What can hang from each mark
J978: J337 J399 J476 J751
J919: J337 J399 J476 J653 J751
J476: J919
J399: J919
J337: J919
J653: J978

Each row was made from one small tree. The marks that hang from a mark follow it in brackets, in the order of their numbers. Every link used is in the known rows. Write each row's tree.
Known rows
J399{J919{J653{J978{J337}}}}: [-0.03 -0.07  0.32  0.19 -0.12  0.37 -0.68 -0.02  0.15  0.14 -0.53 -0.08
  0.16 -0.24 -0.20 -0.03  0.00 -0.26 -0.06 -0.24 -0.39 -0.13 -0.21]
J653{J978}: [ 0.02 -0.07 -0.01  0.05 -0.13  0.38 -0.51 -0.19  0.05  0.08 -0.61  0.24
 -0.27 -0.29  0.18  0.22 -0.05 -0.09  0.09 -0.36 -0.09  0.10 -0.33]
J653{J978{J337 J751}}: [ 0.12 -0.07 -0.38 -0.02 -0.20  0.31 -0.66  0.09 -0.01  0.04 -0.52  0.24
 -0.01 -0.21  0.25  0.09 -0.26  0.06  0.35 -0.45 -0.13  0.28 -0.30]
J919{J653}: [-0.05 -0.14  0.09  0.20 -0.07  0.57 -0.33 -0.16  0.02  0.25 -0.12 -0.28
 -0.19 -0.20 -0.13  0.13  0.13 -0.16 -0.14 -0.02 -0.29  0.12 -0.04]
J337{J919{J399 J476 J653{J978}}}: [-0.06 -0.38  0.15  0.07 -0.03  0.19 -0.47 -0.12 -0.10  0.26 -0.18 -0.09
 -0.29 -0.13  0.08 -0.23  0.03 -0.30 -0.02 -0.02  0.05 -0.49 -0.26]
J476{J919{J337 J399 J751}}: [-0.05 -0.49  0.12  0.12 -0.02  0.11 -0.07 -0.55  0.42 -0.12  0.03 -0.21
  0.21 -0.20  0.03  0.22 -0.03 -0.01 -0.08  0.21  0.02  0.07  0.14]
J978{J337{J919} J399 J751}: [ 0.13  0.02 -0.47 -0.02 -0.08  0.23 -0.20  0.26 -0.40  0.19  0.17  0.13
 -0.07 -0.30  0.15  0.22 -0.29  0.04  0.48 -0.24 -0.17  0.24 -0.28]
J476{J919{J337 J653{J978} J751}}: [ 0.02 -0.52  0.49  0.03 -0.03  0.38 -0.10 -0.74  0.45  0.07 -0.46 -0.46
  0.02 -0.25 -0.07 -0.12  0.12 -0.31 -0.62  0.20 -0.14 -0.27 -0.05]
J476{J919{J337 J399 J653 J751}}: [-0.04 -0.61  0.29  0.15  0.02  0.26 -0.04 -0.61  0.48  0.07  0.13 -0.51
  0.20 -0.17 -0.19 -0.01  0.15 -0.19 -0.30  0.39 -0.06 -0.10  0.21]
J337{J919{J399 J653}}: [-0.13 -0.28 -0.05  0.26 -0.02  0.39 -0.21 -0.12 -0.03  0.33  0.24 -0.24
 -0.24 -0.16 -0.13  0.12  0.15 -0.34 -0.01 -0.01 -0.11 -0.10 -0.15]
J978{J399 J476{J919}}: [ 0.16 -0.25 -0.28 -0.12 -0.18  0.21  0.00 -0.13  0.04  0.17  0.22  0.26
  0.16 -0.04  0.21  0.51 -0.18  0.06  0.24  0.01 -0.13  0.18 -0.05]
J337{J919}: [-0.10  0.02 -0.04  0.21 -0.09  0.45 -0.30 -0.14 -0.19  0.08 -0.08 -0.07
 -0.38 -0.26  0.06  0.36 -0.05 -0.13 -0.07 -0.19 -0.17  0.12 -0.29]
J399{J919}: [-0.14  0.23  0.08  0.26 -0.18  0.24 -0.44 -0.05  0.12  0.01 -0.28  0.03
 -0.02 -0.25  0.03  0.42  0.02  0.01  0.05 -0.11 -0.39  0.13 -0.07]
J653{J978{J399 J476{J919} J751}}: [ 0.26 -0.19 -0.66 -0.35 -0.30  0.11 -0.04 -0.05  0.12  0.25 -0.13  0.50
  0.11 -0.03  0.51  0.36 -0.18  0.09  0.34 -0.15 -0.08  0.00 -0.25]
J337{J919{J653{J978{J399}}}}: [ 0.07 -0.15  0.08  0.02  0.01  0.42 -0.06 -0.14 -0.20  0.46 -0.19 -0.06
 -0.42 -0.35 -0.03  0.01  0.10 -0.43 -0.09 -0.20 -0.14 -0.33 -0.42]
J919{J337 J476 J653{J978} J751}: [ 0.02 -0.49  0.68 -0.04  0.08  0.34 -0.49 -0.47  0.19  0.11 -0.64 -0.49
 -0.15 -0.17 -0.18 -0.38 -0.02 -0.13 -0.43  0.14 -0.18 -0.42  0.03]
J978{J337{J919{J399}} J476 J751}: [ 0.03 -0.31 -0.65 -0.03 -0.18  0.20 -0.49  0.30  0.04  0.19  0.37  0.18
  0.12  0.13  0.09  0.32 -0.33  0.05  0.58 -0.27 -0.07  0.12 -0.23]
J978{J337 J399{J919{J751}} J476}: [ 0.10  0.00  0.29 -0.11 -0.13 -0.06 -0.27  0.11  0.16  0.07 -0.02  0.23
  0.43 -0.01 -0.33  0.50 -0.34  0.16  0.57 -0.01 -0.40  0.06  0.10]
J476{J919}: [-0.02 -0.10 -0.13  0.18 -0.23  0.31 -0.22 -0.28  0.05 -0.06 -0.09  0.06
  0.01 -0.25  0.26  0.38 -0.04  0.02 -0.09 -0.02 -0.09  0.33 -0.06]
J978{J399 J476 J751}: [ 0.21 -0.05 -0.64 -0.22 -0.19  0.25 -0.10  0.22 -0.03  0.34  0.11  0.34
 -0.03  0.01  0.20  0.43 -0.20  0.22  0.52 -0.14 -0.26  0.19 -0.08]
J653{J978{J337 J399 J476{J919}}}: [ 0.24 -0.43 -0.15 -0.26 -0.15  0.17 -0.32 -0.04 -0.01  0.13 -0.07  0.44
  0.33 -0.06  0.17  0.32 -0.40 -0.01  0.40 -0.29  0.01  0.08 -0.29]
J978{J337 J476{J919{J653}} J751}: [ 0.10 -0.39 -0.43 -0.05 -0.27  0.40 -0.32  0.03  0.17  0.18  0.20 -0.14
  0.38  0.08  0.04  0.13 -0.14  0.02  0.08  0.05 -0.26  0.24  0.01]
J476{J919{J337 J653}}: [-0.02 -0.47  0.10  0.27  0.00  0.60 -0.18 -0.51  0.23  0.13  0.02 -0.63
  0.02 -0.22  0.01 -0.08  0.12 -0.29 -0.60  0.13 -0.22 -0.01  0.00]

Write each row's tree
[ 0.13 -0.30  0.02 -0.04  0.04  0.22 -0.40 -0.07  0.29  0.25 -0.36  0.11
  0.04 -0.04  0.04  0.17 -0.14 -0.13  0.05 -0.29 -0.37 -0.39 -0.24] => J653{J978{J399{J919{J337}} J476}}
[-0.12 -0.06  0.58  0.15 -0.01  0.05 -0.52 -0.29  0.19 -0.18 -0.46 -0.36
  0.07 -0.19 -0.09  0.08 -0.12  0.13 -0.22  0.23 -0.39 -0.21  0.24] => J399{J919{J337 J476 J751}}
[-0.13 -0.16  0.25  0.03 -0.08 -0.07 -0.29 -0.14 -0.15 -0.03 -0.01  0.06
 -0.14 -0.13 -0.01  0.19 -0.17  0.07  0.26  0.20  0.02 -0.12  0.06] => J337{J919{J399 J476 J751}}
[ 0.00  0.01  0.39  0.09  0.04  0.10 -0.08 -0.27  0.19  0.04 -0.20 -0.16
  0.10 -0.35 -0.20  0.23 -0.06 -0.02 -0.03  0.10 -0.43 -0.10  0.15] => J978{J399{J919{J337 J751}}}
[-0.02 -0.16  0.36  0.05 -0.20  0.29  0.05 -0.53  0.24  0.04 -0.09 -0.24
  0.07 -0.22 -0.14  0.22  0.13 -0.13 -0.29  0.38 -0.22  0.09  0.18] => J476{J919{J653 J751}}
[ 0.11 -0.23 -0.58 -0.08 -0.34  0.25 -0.41  0.07  0.12 -0.03  0.12  0.18
  0.39  0.08  0.26  0.39 -0.33  0.21  0.31 -0.11 -0.18  0.41 -0.05] => J978{J337 J476{J919} J751}
[ 0.01 -0.04 -0.28  0.03 -0.14  0.17 -0.63  0.21 -0.44 -0.03 -0.04 -0.01
 -0.07 -0.17  0.21  0.03 -0.36  0.15  0.22 -0.11 -0.16  0.16 -0.15] => J978{J337{J919{J476}} J751}
[-0.12 -0.20  0.42  0.29  0.04  0.37 -0.58 -0.21  0.09  0.11 -0.21 -0.66
  0.02 -0.14 -0.15 -0.24  0.04 -0.13 -0.48  0.18 -0.50 -0.33  0.11] => J399{J919{J337 J476 J653}}
[ 0.20 -0.14 -0.46 -0.16 -0.23  0.25  0.08 -0.14  0.03  0.35 -0.15  0.14
 -0.01 -0.30  0.33 -0.01  0.09 -0.15  0.01  0.06 -0.15 -0.06 -0.15] => J476{J919{J653{J978{J399 J751}}}}
[-0.05 -0.33  0.48  0.05  0.04  0.25 -0.45 -0.36  0.00 -0.11 -0.36 -0.37
 -0.08 -0.19 -0.06 -0.03 -0.20  0.15 -0.20  0.16 -0.19 -0.03  0.18] => J919{J337 J476 J751}
[-0.09 -0.18  0.24 -0.04 -0.10 -0.05 -0.43 -0.13  0.02 -0.07 -0.15  0.10
  0.01 -0.14 -0.04  0.19 -0.17  0.24  0.43  0.20  0.00  0.06  0.20] => J919{J399 J476 J751}
[-0.06 -0.60  0.47  0.08  0.14  0.23 -0.37 -0.36  0.19  0.13 -0.04 -0.56
  0.01 -0.11 -0.28 -0.26 -0.01 -0.04 -0.13  0.36 -0.12 -0.27  0.29] => J919{J337 J399 J476 J653 J751}
[-0.16  0.17  0.49  0.06 -0.21 -0.07 -0.45 -0.11  0.06 -0.18 -0.45  0.03
  0.07 -0.20 -0.08  0.28 -0.10  0.22  0.10  0.25 -0.36 -0.05  0.24] => J399{J919{J476 J751}}
[-0.06 -0.45  0.30  0.03  0.10  0.08 -0.47 -0.33  0.13 -0.07 -0.12 -0.25
  0.03 -0.11 -0.05 -0.04 -0.18  0.16  0.14  0.18 -0.05 -0.10  0.21] => J919{J337 J399 J476 J751}
[-0.11 -0.21  0.26  0.13 -0.06  0.23 -0.04 -0.25  0.13  0.24  0.16 -0.26
 -0.18 -0.17 -0.30  0.16  0.16 -0.25 -0.03  0.21 -0.10 -0.18  0.01] => J337{J919{J399 J653 J751}}
[ 0.26 -0.39 -0.65 -0.13 -0.11  0.26  0.02 -0.11  0.18  0.21  0.24 -0.05
  0.17  0.01  0.35  0.26 -0.19  0.08  0.08  0.02 -0.21  0.07 -0.03] => J978{J399 J476{J919{J337}} J751}
[ 0.03 -0.45  0.01 -0.22 -0.24 -0.06 -0.18 -0.38  0.52  0.00 -0.23  0.45
  0.25  0.07  0.09  0.43 -0.11  0.03  0.29  0.03  0.12 -0.12 -0.06] => J653{J978{J476{J919{J399 J751}}}}
[-0.02 -0.22  0.23  0.03 -0.07  0.21 -0.79  0.01 -0.36 -0.06 -0.44  0.08
 -0.17 -0.20  0.14 -0.05 -0.38 -0.06  0.16 -0.33  0.01 -0.10 -0.40] => J653{J978{J337{J919{J476}}}}
[ 0.07 -0.33 -0.14 -0.10 -0.27  0.30 -0.34 -0.27  0.25  0.05 -0.30  0.32
  0.05  0.00  0.30  0.37 -0.11 -0.07  0.00 -0.21 -0.04  0.02 -0.28] => J653{J978{J476{J919}}}
[-0.15 -0.18  0.73  0.16  0.02  0.20 -0.41 -0.36  0.22  0.02 -0.33 -0.64
  0.07 -0.19 -0.31 -0.20  0.07 -0.06 -0.45  0.40 -0.53 -0.36  0.30] => J399{J919{J337 J476 J653 J751}}
[ 0.09 -0.20  0.10  0.13  0.04  0.45 -0.19  0.05 -0.39  0.32  0.26 -0.26
 -0.11 -0.30 -0.26  0.03 -0.11 -0.27  0.10 -0.11 -0.22  0.02 -0.21] => J978{J337{J919{J653}} J399}
[ 0.02 -0.20  0.58 -0.14 -0.10  0.22 -0.43 -0.32  0.04  0.12 -0.64 -0.11
 -0.17 -0.19 -0.14 -0.17  0.01 -0.08 -0.13  0.17 -0.18 -0.26  0.05] => J919{J476 J653{J978} J751}
[ 0.07  0.33 -0.49  0.04 -0.22  0.07 -0.14  0.18  0.03  0.19 -0.10  0.27
  0.02 -0.33  0.23  0.37 -0.03  0.13  0.38 -0.05 -0.44  0.12 -0.01] => J978{J399{J919} J751}
[ 0.00 -0.17  0.11  0.10 -0.08  0.36 -0.63 -0.07 -0.19  0.03 -0.37  0.13
 -0.21 -0.27  0.03  0.15 -0.22 -0.21  0.10 -0.47 -0.01  0.04 -0.51] => J653{J978{J337{J919}}}
[ 0.27 -0.13 -0.62 -0.35 -0.20  0.21 -0.24  0.16  0.06  0.37 -0.27  0.49
 -0.11 -0.04  0.32  0.32 -0.21  0.09  0.49 -0.32 -0.18 -0.03 -0.27] => J653{J978{J399 J476 J751}}
[-0.13  0.08  0.62  0.09 -0.17  0.06 -0.36 -0.16  0.11  0.02 -0.34 -0.27
  0.05 -0.17 -0.28  0.04  0.10  0.04 -0.17  0.43 -0.51 -0.24  0.31] => J399{J919{J476 J653 J751}}
